Every row comes from one small tree of marks. The marks that hang from a mark follow it in brackets, in alphabetical order. Every link used is in the known rows. Which tree was each row made from?
Known rows
nido(ledi(gasal(mifut(puvoba(moterok))))): [  6   2  -8   7  17  18 -12  23  28  17 -17   3  -9  -6  12   7  12 -18
 -20  -9 -25   0  -5 -19]
ledi(gasal(mifut(puvoba))): [ -8 -22 -10   3   6  17  -1  29  19  -4 -11  12  17   4 -10   5  -2   9
 -20 -13  -3  -8  -6   7]
moterok(nido(ledi)): [ 17  10   8  -7 -31 -21  -5  -2   4 -14   1 -14 -24 -21   7   6   2  -8
  24  -7   2  16  -4 -31]
vivi(mifut(ledi) puvoba(gasal)): [-13  28   7   7   1  13  16 -11 -31  -5  -2  -2   8   0 -16   0  -6  23
   2  17  -5  19   6   1]
gasal(mifut(ledi puvoba(moterok))): [ -4  -2 -11  -3   7   2  -7   9  -4  36  -6   8  13  10  -6  -1 -12  15
  10  30 -25 -10 -19   5]
nido(ledi(gasal(mifut(puvoba)))): [  6  -7  -7   5  -1  29 -10  32  33   9 -21   9   8  -1   3  13  14  -1
 -15 -18 -16  10  -8 -23]
zifa(vivi(mifut puvoba)): [-13  17   6   1   3  39  -1 -14 -10  -3  18  -3  12 -34  -1   8  -8  -7
   3 -25  20  -8  13  13]
puvoba(gasal(mifut) moterok): [ -6  12   2  -2  22  -3  17 -22 -12   0  -8 -22   2  -9  -3  15   1 -16
 -10  16 -23   4  17  -9]
gasal(mifut(ledi puvoba)): [ -7  -9 -10  -4 -11  12  -4  19   0  30 -10  15  29  13 -14   3 -10  30
  16  21 -16  -1 -22   2]
moterok(nido): [  4  -4   7 -10 -24 -34   6  -8  -8 -27  11 -12 -14 -16  -5  -3 -14   4
  19  -3  14  -2  -2  -3]
zifa(mifut(gasal ledi puvoba(moterok)) vivi): [ -6 -15   3 -10   1   4 -15  -8 -18  15  16  23  31  22  -4  11  12  10
  -2  11  24 -32 -20  24]
ledi(gasal): [  0 -13   2  -8  -5   2   4  -2   6 -26  13   2 -10 -18   1  11  11   1
  -7 -29  18 -17   8   3]
vivi(mifut(ledi(gasal) puvoba(moterok))): [ -3   1 -16   1  19   7  -5  10  -4  22   8  10 -15   5   0 -10  10  17
  -6  14  -1 -29 -16  14]
moterok(ledi(gasal(mifut)) nido): [ 17 -12   1  -3   0 -12  -6 -13  23 -13 -27   3  -2  20  -6 -20  16  -8
  10 -17   7  17  12  -2]
zifa(gasal(mifut)): [-16 -10   2  -1  19  17  -3 -14   7  10 -12 -13  34 -11 -10  10  14  -4
   2 -23 -12  -1  14  -3]
zifa(vivi): [-10  -5   8 -20 -11  18   1 -12 -11  -4  21   2  10 -25   3  21  12  -8
  12 -20  25 -23   6   0]
puvoba(gasal): [ -6   6   9 -10 -10  -7  21  -8 -22 -26   9 -10   4  -5  -5  26   4   6
  -2   3   4   3   8  -9]
puvoba(gasal(mifut(ledi)) moterok(nido)): [ -7  11   9 -10  11 -31  13 -20 -22   3 -23 -17  -9  17 -19 -22  -1  -4
  13  45 -25  12   9 -17]
gasal(mifut): [  3   0  -6  -3  -3  10   3 -15  10   7  -2 -10  17 -22  -2  16 -11  -1
  12 -10  -8   0   3   0]
vivi(ledi mifut puvoba(gasal moterok(nido))): [-16  37  12  22   0   0  24 -22 -33 -19  21 -26 -15 -13   6 -20 -34 -13
  -9  12   4  30  29   6]
ledi(gasal(mifut(puvoba(moterok)))): [ -7 -16  -9   3  24   4  -3  18  15   3  -4   4   0   2  -2  -1  -3  -6
 -25  -6 -11 -18  -3  11]
vivi(ledi mifut(gasal) puvoba(moterok)): [  1  24  -2  32  -3  17  12 -27  -8  10  31 -21  15 -25  28   9 -37   1
   0 -15  39  18  22  35]
ledi(gasal(mifut(puvoba(moterok(nido))))): [ -3 -18  -3   2  17 -23  -1  20  14 -11 -13  -1 -12  10 -11 -25 -10 -11
 -19   6  -7 -10  -3   6]
vivi(ledi puvoba(gasal(mifut) moterok(nido))): [-21  23  19  18   1   2  25 -15 -21 -17  -3 -20   2   1  -4 -22 -41 -21
 -13  12 -12  43  37  -3]

Write each row's tree
[ -8  13 -17  14 -21  37   6   7  -6  21  36   1  20 -15  17  14 -27  22
   7  -4  14   2 -10  15] => vivi(ledi mifut(puvoba))
[ -3  -3 -10   4  11   0  -3  11   5  19   2  -3   9  -7   1   9 -19  -2
  -5  11 -19 -10 -12  11] => gasal(mifut(puvoba(moterok)))
[-10   8   3  -9  -2   9  14 -13 -15  13 -20  -4  22  13 -17   9   9  15
  11  24 -22  14   6 -17] => puvoba(gasal(mifut(ledi)))
[  8  -4   5  -2  -2 -26  -9  31  12 -17  -4   0 -39   2   8 -11  12 -13
 -13  -2  -2  -3  -9 -21] => mifut(puvoba(moterok(nido(ledi(gasal)))))
[ 17  -3  -5   1  25   6  -9 -26  22  10 -15   1  -6   6  11   0  24 -19
  -1 -18  -7  -1  16   7] => puvoba(moterok(ledi(gasal(mifut))))
[ -9 -22  -3 -10 -11   2   0  32  -3  -3   3  29   3  19 -13  -1  10  31
  -2   2  10 -17 -19   4] => mifut(ledi(gasal) puvoba)
[ 12  -7   0  -3 -22 -10  -7 -31  -8  -2  11  12  27   5  -6  19   5  26
  17  -6  19  -9 -12  18] => zifa(mifut(gasal ledi))
[-12  22   6  21   4  41   8 -28 -13  17  33 -16  24 -26  26   7 -19 -12
  -2 -21  52   4  30  30] => zifa(vivi(ledi mifut(gasal) puvoba(moterok)))
[ 13  -1  11  -6 -20 -15  -6   6  15 -28  -7  -5 -33 -14   4  -4  19 -12
   5 -24   9   8   5 -29] => moterok(nido(ledi(gasal)))
[-32   9   9  -2  -1  44   7 -10 -33  -4  38  15  22   6   5  18   4 -14
 -29   1   2 -14   7   8] => zifa(mifut(puvoba(gasal moterok)) vivi(ledi))
[  5 -10   0   4  -7  -1 -10  36  29  -5 -29   3  -5   8  -7 -13   5  -5
 -10  -7 -13  17  -7 -28] => moterok(nido(ledi(gasal(mifut(puvoba)))))
[ 23   4   6  -8  -8 -42  -6 -28  -7  -9   6  -8 -27   4  12  -9   5  -8
  25   6   9   3   1   4] => puvoba(moterok(ledi nido))
[ -2   5 -16   0 -10  11  -3  11 -12  28  12  10  12   3  -6   5  -6  39
  20  22  -2 -11 -30  10] => vivi(mifut(ledi puvoba))
[ -6 -15  -4  -7   6  -8  -3  23  -8   3   9  21 -15  13  -4  -7  10  16
  -9  13   1 -26 -16   8] => mifut(ledi(gasal) puvoba(moterok))
[ 14 -18   2  -5   3 -36  -8  15   2 -23  -3  14 -27  33   5 -21  13   0
  -5   3  14  -4  -9  10] => mifut(puvoba(moterok(ledi(gasal) nido)))
[ 21  -9   7  -8   4 -37  -4 -19   4 -24  -3   2 -37  12   9 -19  22 -14
   6 -11  15  -3  10   5] => puvoba(moterok(ledi(gasal) nido))
[ 16  -5  -5   1   5 -27 -10   2   8  11 -17   2   0  28   2 -16  -9  -2
  13  22 -13  12 -13   6] => gasal(mifut(puvoba(moterok(ledi nido))))
[ 13 -14  -5  -1   8  -7  -8  12   6  -6   4  21 -15  23  15   4  21   3
 -13  -7  12 -12  -9  15] => mifut(puvoba(moterok(ledi(gasal))))
[ 11   9  -2   5  -1 -16 -12  18  15  16 -17 -11 -13  -3   5  -7 -11 -16
   5  16 -28  14 -12 -26] => gasal(mifut(puvoba(moterok(nido(ledi)))))
[ 12   1   3  -1  -5   0  -8   0  30  -8 -28 -11 -16 -11  -3 -10  14 -19
   3 -22  -9  18  11 -34] => moterok(nido(ledi(gasal(mifut))))
